Each row comes from the steps of one walk. Every step used is in the known rows, and no mark comes twice. Write the walk behind each row, first mark first.
Known rows:
vupi/vaga/gefo/gigup/mipor/sigebo/silez/pegun: [ 0.41 -0.90  2.92 -3.06  1.55 -0.20 -3.98  1.82 -1.10  3.52 -3.21 -0.07
  1.25 -0.32 -2.03 -0.28 -1.35 -0.63 -0.39 -1.53 -4.71 -0.19 -0.27  0.96
 -1.17 -0.20 -1.37]
sigebo/suga: [-0.51  0.27  0.99 -0.17 -4.40  0.83  1.17  0.22 -2.80  1.85 -4.22 -0.69
  1.83 -2.76  2.14  0.70 -1.49 -0.82  1.23  0.96 -1.65 -1.02 -1.87 -3.14
  1.63  0.33 -0.02]
gefo/gigup/mipor/sigebo/bama: [ 2.72  0.06  2.64  2.22  3.77 -0.27 -2.28 -0.04 -1.47  2.33 -5.55 -1.61
  2.25  0.57  0.30  0.43 -3.15 -2.54 -0.51  0.28 -4.10 -0.48  0.79  0.59
 -0.90  0.12 -3.01]
vupi/vaga/gefo: [-1.03 -0.07  1.67 -5.23 -2.06  0.89 -4.03  1.14 -2.77 -0.12 -2.70 -0.60
  1.66 -0.91  1.68 -1.44 -1.13 -1.57 -0.50 -1.09 -4.78 -0.36 -1.07 -0.21
  0.71 -0.24 -2.19]
silez/pegun/suga/sigebo/gefo/gigup/sivo: [ 3.18 -0.78 -1.66 -1.77 -2.78  0.32  0.78 -1.62  0.83  2.12 -1.30 -4.81
  1.61 -2.78 -1.90  1.52 -1.31 -0.43 -0.19 -1.82 -2.04  0.48  0.45 -4.40
  2.51 -0.07  0.94]
sigebo/bama: [ 0.64  0.22  2.15 -0.66 -1.18  0.68 -1.43 -0.10 -3.46 -0.15 -4.52 -0.42
  2.16 -2.31  2.15 -1.42 -1.86 -4.03 -0.29  0.74 -2.45 -1.32 -0.98 -2.63
 -0.80 -0.07 -3.96]
bama/vaga/gefo/gigup/sivo: [-0.67 -1.39  0.58 -3.27 -1.39 -0.29 -5.47 -0.87 -0.83  0.77 -3.18 -5.87
  1.22 -0.02  2.35 -0.72 -1.07  1.91  0.23 -2.09 -3.97  0.55  0.08  0.35
  1.64 -0.55 -0.84]
vena/gigup/mipor/sigebo/silez/pegun/suga: [ 3.21 -0.42  1.36  2.31  1.28 -0.24  1.69  0.95  0.47  2.94 -6.38  1.29
  0.15 -2.85 -2.55  2.87 -1.83 -2.74  3.44 -0.42 -2.97 -1.30  0.49 -2.77
 -0.45  0.32 -0.87]
suga/sigebo: [ 3.06  0.67  1.49 -2.80 -1.27  0.75 -0.25 -0.56 -2.52 -0.89 -5.23  0.06
  1.54 -2.79  0.07 -1.22 -2.48 -1.25  0.83  0.44 -2.61 -1.13  0.11 -1.23
  2.41  0.56  0.29]
silez/pegun/suga/sigebo/bama/vaga: [-0.20  0.19  0.58 -2.36 -1.36 -0.54  0.23 -1.09 -2.86 -0.80 -3.54 -0.61
  1.72 -0.28 -3.00 -1.24 -1.30 -4.59  1.78 -0.20 -2.08 -1.47  0.90 -4.59
  0.06  0.17  0.62]
mipor/sigebo: [ 1.72  0.57  1.89 -0.37  0.66  0.93  0.13  0.62 -2.09  2.42 -5.09 -0.49
  1.78 -2.42  2.41  0.81 -2.28 -1.73  1.14  0.77 -3.63 -0.96  0.58 -1.89
 -0.14  0.61 -1.14]
silez/pegun: [ 1.54  0.22  0.78 -3.43 -2.51  0.66 -1.33  0.23 -1.38  2.10 -3.09 -0.95
  1.08 -3.86 -0.54 -1.57 -1.17 -2.91  1.47  0.38 -2.81 -1.33 -0.48 -5.41
  0.19  0.20 -2.75]
gigup/gefo/sigebo/silez/pegun: [ 2.84 -0.59 -1.44 -2.20 -2.91  1.15 -0.29  2.03 -3.37  2.47 -2.52  0.59
  1.55 -3.56 -3.78 -1.61 -0.55 -1.24 -0.29 -0.44 -1.81 -1.47 -1.74 -2.26
 -1.40  0.13 -1.31]
pegun/suga/sigebo/silez: [ 3.56 -0.03  1.67 -0.84 -3.45  0.79  3.70  0.38 -3.32 -0.55 -5.24  2.03
  0.63 -4.04 -0.66  1.44 -1.71 -1.09  1.70 -0.37 -0.66 -1.58 -0.68 -2.08
  1.98  0.42  1.53]
gefo/gigup/sivo: [ 2.92 -0.91  0.85 -1.38 -1.37  0.69 -2.25 -0.85 -0.83  1.75 -2.95 -3.59
  1.31 -2.59  2.40 -1.14 -1.46  0.27  0.14 -1.47 -2.81  0.01 -0.14 -1.65
  1.58  0.03 -2.17]
vena/vaga/gefo/gigup/mipor/sigebo/bama: [-0.30 -0.14  3.57 -0.33  5.56 -0.68 -2.97  0.72 -0.92  1.31 -5.65 -3.78
  2.23  1.38  0.70  1.66 -3.38 -2.05 -2.52 -1.61 -5.84 -0.29  0.02  3.65
 -1.51 -0.55 -4.66]
gefo/sigebo: [ 2.83 -0.03  0.47 -2.54 -1.27  0.93  0.02  0.54 -3.14  0.90 -5.24 -0.05
  1.64 -1.30  0.11 -0.28 -1.74 -1.73  0.94  0.43 -4.42 -1.23 -0.48 -1.34
  1.13  0.45 -0.53]
bama/vaga/gefo/sigebo/silez/pegun/suga: [-0.57 -1.40 -0.66 -3.69 -4.35 -0.23 -0.39  1.60 -3.02  1.50 -4.09 -0.07
  0.38 -0.43 -3.00  2.13  0.05 -0.93  2.08 -0.67 -3.55 -1.30 -0.79 -2.93
  0.08 -0.22  1.08]
silez/pegun/suga/sigebo/bama/vaga/gefo: [-2.36 -0.20  0.11 -3.70 -1.70 -0.53 -1.64 -0.64 -2.03 -1.49 -3.08 -1.56
  1.52  0.25 -3.63  0.37 -1.22 -3.45  0.59 -0.23 -2.92 -1.00  0.72 -3.27
 -0.24 -0.17 -0.21]
bama/vaga/gefo/sigebo: [-0.70 -0.44  0.08 -4.08 -1.98 -0.16 -3.82  0.59 -3.15 -0.13 -5.51 -2.06
  1.56  1.33 -0.04 -0.16 -0.94 -0.14  1.02 -0.15 -5.67 -0.82 -0.26  0.60
  1.39 -0.11  0.35]
vupi/vaga/gefo/gigup/mipor: [ 0.79 -0.35  2.96 -3.98  0.00 -0.16 -6.41  0.64 -0.94  0.66 -2.81 -1.84
  1.24  1.23  0.00 -1.52 -1.87 -0.47 -0.69 -1.52 -5.75  0.30 -0.83  2.50
  1.55 -0.56 -2.04]
suga/sigebo/silez/pegun: [ 3.35 -0.12  1.71 -2.87 -2.44  0.79  0.68  0.23 -2.99  0.62 -4.86  1.73
  1.06 -5.05 -2.29 -1.95 -1.30 -1.60  1.36  0.11 -1.12 -1.87 -0.53 -3.21
  0.48  0.31  0.14]
pegun/suga/sigebo/bama/vaga/gefo/gigup: [-1.28 -0.54  0.72 -1.00 -1.27 -0.51 -2.32 -1.37 -2.08 -1.01 -3.64 -1.91
  1.47  2.49 -1.34  1.73 -1.99 -1.41 -0.18 -1.17 -3.00 -0.02  1.08  1.51
  1.73 -0.61  1.09]
mipor/sigebo/silez: [ 2.26  0.02  2.50  0.41 -0.29  0.85  1.69  1.33 -3.54  2.58 -6.12  1.49
  1.54 -4.02  2.66  1.12 -1.69 -0.87  1.46  0.38 -1.99 -1.48 -0.58 -1.05
 -1.06  0.53 -0.72]

Which walk is each row?
[ 2.80  0.23 -1.27 -2.33 -1.70  1.01 -1.18  1.28 -3.00  0.98 -3.03 -1.07
  2.08 -1.64 -1.54 -0.72 -1.55 -0.87 -0.45 -0.03 -3.65 -0.88 -0.99 -0.36
  0.86  0.21 -0.99]	gigup/gefo/sigebo
[ 2.49  0.44  0.00 -3.28 -2.21  0.78  1.72 -0.31 -1.11  0.34 -2.71  0.04
  0.79 -3.07 -3.48  0.58 -1.64 -2.94  1.70 -0.20 -2.37 -1.27  0.85 -5.51
  2.18  0.73  0.79]	silez/pegun/suga/sigebo
[-2.57 -0.59  1.70  0.44  1.67 -0.47 -4.12 -0.24 -2.27  1.87 -4.70 -2.59
  2.32  2.63  1.71  1.39 -1.68 -1.06 -0.42 -0.37 -4.20  0.06  1.19  2.33
 -1.60 -0.35 -1.15]	mipor/sigebo/bama/vaga/gefo/gigup
[-1.77 -0.40 -0.67 -1.77 -3.82  0.95  0.13  1.13 -2.72  1.23 -4.83 -0.96
  2.11 -0.76  0.01  2.70 -1.64  0.72 -0.20  1.16 -3.93 -0.44 -1.58 -0.72
  2.39  0.11  0.74]	vaga/gefo/sigebo/suga
[ 3.77  0.24  2.92  0.27  2.66 -0.10 -2.08  0.21 -0.50  2.93 -5.13 -1.61
  1.27 -0.26  0.54  0.89 -3.11 -0.39  0.92  0.01 -4.60 -0.37  1.17  0.65
  0.91  0.41 -0.98]	gefo/gigup/mipor/sigebo
[ 0.55 -0.36  0.07 -3.43 -1.92  0.97 -1.96  1.01 -2.23  0.51 -4.74 -0.69
  1.59 -0.90 -0.26  0.96 -1.65 -0.43 -0.10  0.51 -5.25 -0.64 -0.52 -0.13
  1.05  0.14 -1.46]	vaga/gefo/sigebo
[ 0.24  0.11 -2.44 -0.77 -3.57  1.01  1.00  1.28 -3.31  1.90 -2.82 -1.32
  2.60 -1.33 -1.12  0.74 -1.41  0.30 -0.56  0.70 -2.49 -0.54 -2.25 -0.87
  1.56  0.49  1.09]	gigup/gefo/sigebo/suga
[ 0.02 -0.31  2.41  1.06  3.77 -0.07 -4.19  0.50 -1.02  1.52 -5.07 -2.20
  2.16  0.91 -0.41  1.89 -3.26 -1.15 -1.26  0.31 -4.98 -0.11  0.49  2.17
 -1.48 -0.30 -3.50]	vaga/gefo/gigup/mipor/sigebo/bama
[-0.50 -1.26  0.75 -5.48 -2.67  0.82 -2.36  2.17 -3.66  1.81 -3.26  1.59
  1.60 -1.51 -2.29 -1.57  0.01 -1.69 -0.27 -1.10 -4.43 -0.98 -1.60 -1.17
 -0.78 -0.09 -1.32]	vupi/vaga/gefo/sigebo/silez/pegun
[-2.26 -0.29  1.76  0.34 -0.33 -1.40 -3.36  0.45 -1.10  2.48 -5.68 -3.69
  1.71  2.45  0.17  2.65 -2.54  2.29  1.23  0.28 -4.53  0.32 -0.07  2.15
  2.05 -0.17  2.39]	bama/vaga/gefo/gigup/mipor/sigebo/suga
[ 2.75 -0.62 -1.98 -1.46 -3.40  1.15  2.28  2.28 -3.00  2.75 -1.54  0.80
  1.01 -3.30 -4.16  1.26 -0.37 -1.28  0.78 -0.66 -1.52 -1.17 -1.81 -3.84
 -0.45  0.38 -0.12]	gigup/gefo/sigebo/silez/pegun/suga
[-1.84  0.29  2.19 -1.01  3.09 -1.44 -4.59  0.77 -2.36 -0.80 -6.53 -2.93
  2.32  1.44  0.91  0.61 -2.66 -1.93  0.30  0.60 -5.36 -0.88  0.39  1.04
 -1.53 -0.28 -2.17]	gigup/mipor/sigebo/bama/vaga/gefo
[ 2.71 -0.75  0.55 -2.40 -2.63  0.75  0.73  1.33 -3.48  2.96 -5.10  1.24
  1.10 -3.48 -1.62 -1.03 -0.50 -2.10  1.32  0.02 -2.82 -1.85 -1.30 -3.57
 -0.09  0.41 -1.08]	gefo/sigebo/silez/pegun
[ 0.93  0.13  2.93  1.42  3.25 -1.68 -3.69 -0.63 -2.21  1.19 -6.24 -2.45
  2.23  2.48  0.47 -1.05 -2.63 -2.20  0.81 -0.16 -4.22 -0.62  1.24  1.62
 -0.58 -0.21 -1.23]	gefo/gigup/mipor/sigebo/bama/vaga
[-2.16 -0.84  1.51 -1.21 -1.71 -0.47 -5.58 -0.71 -2.47  0.87 -3.82 -3.13
  1.68  2.21  1.67 -0.84 -1.33 -1.33 -0.58 -0.90 -3.26 -0.17 -0.12  1.66
 -0.28 -1.00 -2.31]	sigebo/bama/vaga/gefo/gigup
[ 1.93 -0.49  1.79 -2.20 -3.80  0.66 -0.18  0.98 -2.66  2.60 -4.01  0.68
  0.67 -5.09  0.00 -1.58 -0.61 -2.21  1.21  0.05 -1.26 -1.78 -1.45 -5.01
 -0.90  0.05 -2.23]	sigebo/silez/pegun
[ 0.37 -0.08  0.60 -1.06 -0.69 -0.55 -1.89 -0.20 -4.82  0.19 -6.23 -0.99
  2.52  1.65  0.23 -2.02 -1.10 -3.55  0.77  0.26 -4.25 -1.26 -0.28 -0.30
 -0.33  0.01 -0.77]	gefo/sigebo/bama/vaga
[ 2.66  0.71  0.39 -1.69 -3.36  0.35 -0.19 -0.61 -2.28 -0.79 -4.66 -1.50
  2.35 -2.76  0.92  0.30 -2.32 -1.01 -0.32  0.21 -2.40 -0.84 -0.68 -0.88
  2.12 -0.25  0.57]	suga/sigebo/gefo
[ 3.37  0.02  1.52  0.08 -2.12 -0.53 -3.93 -0.32 -0.33  1.96 -4.21 -3.54
  1.37 -0.57  0.05  0.21 -2.33 -0.54 -0.38 -0.45 -3.67 -0.23 -1.01  0.18
  1.79 -0.76 -1.63]	sigebo/gefo/gigup/mipor
[ 3.68 -0.56  3.05  0.34  0.88 -0.31 -1.32  0.97 -0.78  4.25 -4.77 -0.13
  0.76 -2.51 -1.88  0.41 -1.94 -0.91  1.10 -0.13 -3.00 -0.91  0.24 -1.29
 -0.89  0.24 -1.27]	gefo/gigup/mipor/sigebo/silez/pegun
[-3.16 -0.60 -0.85 -2.42 -4.06 -0.23 -1.50  0.66 -3.68  1.05 -5.67 -2.08
  2.11  1.48  0.14  1.57 -1.00  0.93  0.92  0.65 -4.18 -0.50 -1.15  0.17
  2.51 -0.01  2.53]	bama/vaga/gefo/sigebo/suga
[ 2.63 -0.82 -0.08 -2.13 -3.99  0.98  3.42  1.47 -3.03  2.83 -4.10  2.19
  0.53 -3.24 -2.72  1.69 -0.33 -2.55  2.11 -0.18 -2.64 -1.65 -1.16 -5.27
  0.41  0.55 -0.16]	gefo/sigebo/silez/pegun/suga
[ 3.13 -0.47 -0.61 -1.03 -2.52  1.06  0.34  2.07 -4.26  1.47 -3.74  0.97
  1.80 -3.05 -1.05 -0.45 -1.08 -0.02 -0.34 -0.23 -2.05 -1.25 -2.15  0.49
  0.19 -0.07 -0.56]	gigup/gefo/sigebo/silez
[-2.91 -0.29  1.40 -2.31 -1.65 -0.35 -4.64 -0.07 -3.37 -0.95 -4.70 -2.27
  2.14  0.67  2.06 -1.00 -1.25 -2.42 -0.10  0.10 -3.81 -0.88 -0.61 -0.31
 -1.03 -0.86 -3.06]	sigebo/bama/vaga/gefo
[ 3.38 -0.60  2.24  0.81  0.12 -0.18  1.32  1.16 -0.32  4.33 -4.28  0.16
  0.24 -2.24 -2.42  2.68 -1.89 -1.25  1.93 -0.50 -2.42 -0.87  0.47 -2.97
 -0.41  0.39 -0.22]	gefo/gigup/mipor/sigebo/silez/pegun/suga
[ 1.04  0.30  2.39  2.05  0.48 -0.19 -0.13  0.23 -0.74  3.77 -5.47 -1.61
  1.91 -0.28  0.48  2.59 -2.86  0.74  0.99  0.74 -2.97 -0.15  0.05  0.14
  1.78  0.46  1.09]	gefo/gigup/mipor/sigebo/suga
[-0.94 -0.25  2.86 -1.21  4.19 -0.04 -5.09  0.79 -1.70  1.24 -3.80 -1.40
  2.70  2.35 -0.31 -0.14 -2.62 -2.24 -2.08 -0.79 -5.89  0.31  0.33  3.31
 -1.65 -0.39 -3.22]	vupi/vaga/gefo/gigup/mipor/sigebo/bama
[ 1.95  0.03  1.02  1.36 -1.07  0.60 -0.67 -0.12 -0.84  4.13 -3.77 -2.51
  2.34 -0.99  2.40  2.87 -2.02 -0.76 -0.28 -0.27 -3.40  0.09  0.60  0.31
  0.30 -0.19  0.11]	mipor/sigebo/gefo/gigup
[ 2.92 -0.09  1.97 -0.45  0.20 -0.24  2.55  1.80 -1.16  2.28 -5.13  1.02
  0.54 -4.01 -2.06  2.37 -1.74 -2.15  2.56  0.43 -2.59 -1.57 -0.29 -5.06
 -0.91  0.59 -0.74]	gigup/mipor/sigebo/silez/pegun/suga
